Every row comes from one small tree of marks. Brackets hold a mark, then the marks that hang from it, in alphabetical order. Every link used is in the known rows. Which tree was each row made from?
Known rows
[nobe [duvanen [lebib fiko gana]]]: -61 24 -32 90 44 -53 -58 -32 40 -67 -57 -6 -11 -54 19 29 -13 -14 -44 60
 45 -5 1 29
[duvanen [lebib fiko gana tobu]]: -23 7 -16 59 61 -50 -47 -23 44 -49 -67 -8 -15 -37 28 35 19 -21 -58 54 57
 -17 -9 50
[nobe [duvanen [lebib fiko lanuz tobu]] topobab]: -78 46 -3 53 37 -26 -33 -37 25 -57 -62 -31 -19 -27 29 3 22 8 -69 68 13
 10 -19 7
[gana [lebib duvanen [fiko nobe] lanuz]]: 6 -12 8 60 -1 -9 -26 -48 13 -55 -72 -5 -8 -81 30 26 40 48 -51 48 4 13 26
 -16
[tobu [lebib fiko gana lanuz]]: -26 -25 -19 71 27 -43 -33 -43 40 -39 -73 1 -19 -66 48 16 39 1 -58 46 62
 -4 -9 39
[lebib duvanen gana tobu]: 7 -5 1 29 37 -30 -36 -32 32 -42 -83 4 -3 -43 33 40 5 -12 -72 40 39 0 -15
 33
[duvanen [lebib gana lanuz [tobu kesu]]]: -5 2 -9 60 22 -24 -34 -37 48 -34 -82 -31 -30 -48 45 28 24 -12 -57 38 54
 -31 -12 76
[kesu fiko tobu]: 19 -32 28 49 -14 -30 -29 -34 36 -40 -41 -16 -6 -88 39 -8 -41 6 -57 63 72
 -13 -4 40
[duvanen [lebib fiko gana lanuz]]: -33 1 -23 80 33 -28 -46 -41 36 -50 -54 -20 -28 -63 40 46 15 -4 -59 57 65
 -5 6 20
[lebib fiko lanuz tobu]: -19 -12 2 48 19 -15 -30 -39 21 -42 -60 -29 -15 -49 47 19 25 25 -85 53 49
 4 -3 22
[nobe duvanen topobab]: -43 29 7 45 12 -37 -33 -58 22 -59 -42 -24 -7 -80 25 -9 -44 14 -51 68 36
 18 -25 2
[duvanen [lebib [fiko [nobe topobab]] gana lanuz]]: -35 33 3 51 23 -43 -35 -67 46 -65 -67 -17 -35 -69 31 30 36 1 -42 67 53 0
 -17 14
[fiko [nobe duvanen topobab]]: -32 35 19 38 -6 -45 -36 -70 30 -63 -53 -26 -9 -94 17 -15 -34 29 -39 74
 26 15 -20 9
[kesu fiko [gana [lebib duvanen lanuz]] tobu]: 36 -40 24 50 -29 0 -16 -11 21 -46 -77 13 2 -54 37 -1 18 17 -56 42 11 -14
 5 14
[tobu [kesu [fiko [nobe [duvanen lebib]]] gana]]: -14 3 14 87 -10 -64 -39 -32 62 -49 -69 -19 -19 -61 21 0 -32 -3 -18 69 44
 -27 -12 63
[gana [lebib lanuz tobu]]: 4 -27 6 41 -1 0 -31 -37 9 -32 -59 -26 0 -77 36 -9 17 45 -74 36 22 -7 20
 32
[duvanen [lebib lanuz]]: -12 1 -4 69 4 -16 -34 -47 20 -32 -36 -49 -23 -93 44 33 -35 16 -59 65 52
 0 20 7
[lebib tobu]: 8 -14 9 35 19 -31 -35 -39 24 -32 -53 -28 -5 -72 35 11 -24 14 -70 56 49
 -2 -5 38
[fiko [lebib gana tobu] [nobe topobab]]: -4 23 14 17 25 -31 -47 -66 48 -47 -65 -9 -28 -70 18 -4 27 12 -54 55 24 2
 -6 63
[fiko lebib]: 5 -9 -5 68 17 -16 -52 -49 22 -32 -21 -32 -25 -103 33 14 -37 23 -57 59 34
 13 33 23
[nobe [duvanen [lebib fiko]] topobab]: -70 49 -7 73 45 -51 -38 -43 27 -67 -42 -20 -15 -59 21 9 -20 -4 -39 76 27
 12 -21 -9
[duvanen [lebib fiko gana lanuz [tobu kesu]]]: -21 6 -16 74 40 -31 -35 -32 49 -47 -84 -18 -32 -29 46 35 52 -16 -58 39
 59 -27 -15 65
[lebib lanuz]: 0 -15 3 55 -10 -8 -32 -55 16 -35 -41 -40 -17 -97 47 21 -29 31 -70 58 62
 8 10 7
[kesu fiko gana [tobu [lebib duvanen]]]: 34 -41 22 49 -1 -53 -11 -3 43 -30 -87 25 0 -48 39 -3 -6 -22 -44 60 25
 -15 -26 38
[duvanen [lebib fiko gana lanuz tobu]]: -35 4 -20 62 41 -26 -44 -31 39 -47 -70 -20 -23 -36 39 37 38 -6 -72 50 53
 -12 -1 41
[lebib [fiko [nobe duvanen]] gana tobu]: -38 14 -7 48 21 -52 -53 -42 49 -71 -86 1 -3 -43 12 1 27 13 -58 54 34 -6
 -11 62
[lanuz [lebib [tobu kesu]]]: 23 -5 27 39 4 -34 -23 -29 39 -59 -78 -24 -8 -78 32 22 -19 15 -72 39 64
 -15 -10 57
[lanuz [lebib gana tobu]]: 5 -4 17 26 14 -35 -40 -30 42 -67 -81 -4 3 -76 23 29 -15 5 -86 38 70 -10
 -4 60
[lanuz [lebib fiko]]: -4 -2 13 59 15 -39 -35 -32 27 -75 -51 -11 -6 -99 29 40 -28 19 -75 57 72
 10 7 6

Write each row's tree
5 -14 1 47 9 -16 -29 -47 45 -39 -84 -24 -23 -50 51 17 28 4 -69 28 69 -22
 -21 73 -> [lebib gana lanuz [tobu kesu]]
-44 12 2 49 -7 -21 -40 -48 28 -58 -73 -27 -9 -50 28 -4 25 45 -72 63 21 7
 7 30 -> [lebib [fiko [nobe duvanen]] lanuz tobu]
21 -38 30 50 21 -30 -20 -20 32 -30 -77 4 -3 -53 41 4 17 10 -55 25 30 -18
 -6 46 -> [gana [lebib duvanen [tobu [kesu fiko]]]]
11 -3 -1 38 16 -26 -58 -54 47 -39 -63 -14 -24 -79 19 7 14 20 -59 51 29
 -7 24 79 -> [fiko [lebib gana tobu] nobe]
15 -37 31 60 -17 -43 -8 -49 49 -16 -87 -10 -26 -83 57 11 18 12 -46 49 46
 -4 -9 44 -> [tobu [kesu [fiko nobe]] [lebib duvanen lanuz]]
31 1 15 47 23 -51 -19 -25 48 -59 -107 5 -17 -19 29 35 49 -2 -42 50 17
 -12 -38 42 -> [lebib duvanen [fiko nobe] [tobu [kesu gana]]]
-5 -19 -5 75 6 -58 -26 -57 61 -45 -97 -3 -31 -71 47 9 62 7 -33 42 59 -20
 -21 70 -> [tobu kesu [lebib [fiko nobe] gana lanuz]]
-5 36 31 25 23 -52 -27 -51 47 -98 -95 22 -10 -74 16 55 22 -1 -58 53 47
 18 -26 -2 -> [lanuz [lebib duvanen [fiko [nobe topobab]] gana]]
-66 44 -7 39 26 -24 -40 -46 35 -54 -75 -23 -16 -36 25 0 12 -5 -66 55 24
 -2 -23 36 -> [nobe [duvanen [lebib gana lanuz tobu]] topobab]
3 -12 -11 57 17 -30 -17 -25 37 -49 -99 23 -11 -42 47 22 56 -12 -57 44 20
 -7 -16 29 -> [kesu [tobu [lebib duvanen fiko gana lanuz]]]
19 -16 -3 59 2 -30 -7 -9 29 -46 -98 18 -9 -29 44 16 45 -4 -51 58 0 -4
 -24 14 -> [kesu gana [tobu [lebib duvanen fiko lanuz]]]
-41 41 -2 47 8 -34 -57 -75 45 -64 -53 -10 -25 -86 9 -13 -7 19 -40 62 12
 13 5 42 -> [fiko [lebib gana] [nobe duvanen topobab]]
-2 -17 -3 81 26 -37 -9 -35 33 -32 -86 -3 -27 -51 59 32 42 3 -49 42 30 3
 -19 13 -> [tobu kesu [lebib duvanen fiko lanuz]]
2 -34 19 49 22 -47 -35 -37 61 -36 -75 -4 -17 -49 45 7 9 -16 -61 33 97
 -28 -30 91 -> [lebib gana [tobu [kesu fiko]]]
-4 2 -8 77 26 -34 -26 -17 42 -45 -83 -26 -30 -16 44 29 46 -7 -53 52 38
 -26 -24 51 -> [duvanen [lebib fiko lanuz [tobu [kesu gana]]]]
-6 -1 18 40 25 -38 -35 -21 31 -69 -68 -10 -1 -70 26 31 -5 17 -87 52 60 2
 0 28 -> [lanuz [lebib fiko tobu]]
19 -38 23 72 0 -51 -27 -33 51 -37 -58 -13 -19 -66 44 10 -24 -7 -40 51 86
 -21 -30 53 -> [tobu [kesu fiko gana]]
44 -19 4 70 12 -30 -21 -24 24 -48 -82 8 -5 -61 30 22 8 7 -27 31 9 -15
 -13 18 -> [tobu [kesu [gana [lebib duvanen]]]]
-62 24 -15 73 26 -20 -43 -25 23 -49 -60 -33 -12 -34 31 13 9 16 -74 64 16
 1 10 22 -> [nobe [duvanen [lebib fiko lanuz tobu]]]
12 2 12 42 14 -29 -35 -32 33 -72 -80 8 -1 -88 26 65 -28 -4 -77 41 57 8 3
 10 -> [lanuz [lebib duvanen gana]]
26 -39 33 43 -25 -59 -20 -37 52 -29 -66 -3 -7 -101 34 -32 -16 10 -36 69
 50 -20 -5 69 -> [kesu [fiko nobe] [tobu lebib]]
-6 10 -2 73 24 -52 -40 -46 37 -51 -46 -30 -21 -91 25 34 -16 11 -32 78 46
 -2 11 16 -> [duvanen [lebib [fiko nobe]]]
11 -5 4 58 22 -22 -16 -19 33 -51 -100 -6 -21 -3 50 40 59 1 -65 39 22 -7
 -33 24 -> [lebib duvanen fiko lanuz [tobu [kesu gana]]]
-46 10 -2 70 -15 -26 -42 -58 27 -63 -58 -29 -14 -78 29 5 0 46 -58 69 35
 15 14 8 -> [lebib [fiko [nobe duvanen]] lanuz]
21 -28 22 75 -33 -18 -39 -53 55 -34 -56 -29 -45 -79 44 2 13 28 -45 55 50
 -10 16 65 -> [tobu [kesu [fiko [lebib lanuz] nobe] gana]]
-8 -21 22 64 9 -24 -25 -31 45 -20 -60 -40 -32 -54 55 14 2 -1 -67 50 69
 -24 -5 63 -> [duvanen [lebib lanuz [tobu [kesu fiko]]]]
12 -17 -2 62 16 -54 -21 -23 34 -44 -66 3 -5 -75 38 -10 8 1 -41 62 32 -13
 -15 39 -> [kesu [tobu [lebib fiko]]]
28 -29 17 64 -11 -21 -41 -21 41 -41 -41 -5 -20 -71 31 -10 -20 3 -52 65
 37 -12 10 55 -> [kesu [fiko lebib] gana tobu]
-60 24 6 53 1 -53 -23 -61 34 -57 -76 -13 -18 -72 31 -25 30 31 -44 72 12
 16 -22 10 -> [tobu [lebib [fiko [nobe duvanen topobab]] lanuz]]
-14 -24 -2 52 17 -10 -34 -31 12 -44 -62 -17 -5 -57 38 -2 43 43 -75 38 25
 -5 14 23 -> [gana [lebib fiko lanuz tobu]]
-24 -4 6 82 -7 -38 -62 -57 67 -51 -60 -9 -31 -83 23 -11 -5 13 -38 46 50
 -12 17 87 -> [tobu [kesu [fiko [lebib gana] [nobe duvanen]]]]
-59 43 3 40 16 -20 -31 -45 21 -45 -59 -42 -15 -45 29 -6 -8 12 -70 66 9 5
 -15 14 -> [nobe [duvanen [lebib lanuz tobu]] topobab]
33 -17 8 55 -8 -69 -19 -24 49 -53 -91 12 -6 -62 24 -12 27 5 -22 71 17
 -22 -26 56 -> [kesu gana [tobu [lebib [fiko nobe]]]]
-19 -5 -5 42 37 -14 -32 -32 30 -51 -89 1 -14 -21 43 49 55 -3 -86 40 39 6
 -11 15 -> [lebib duvanen fiko gana lanuz tobu]
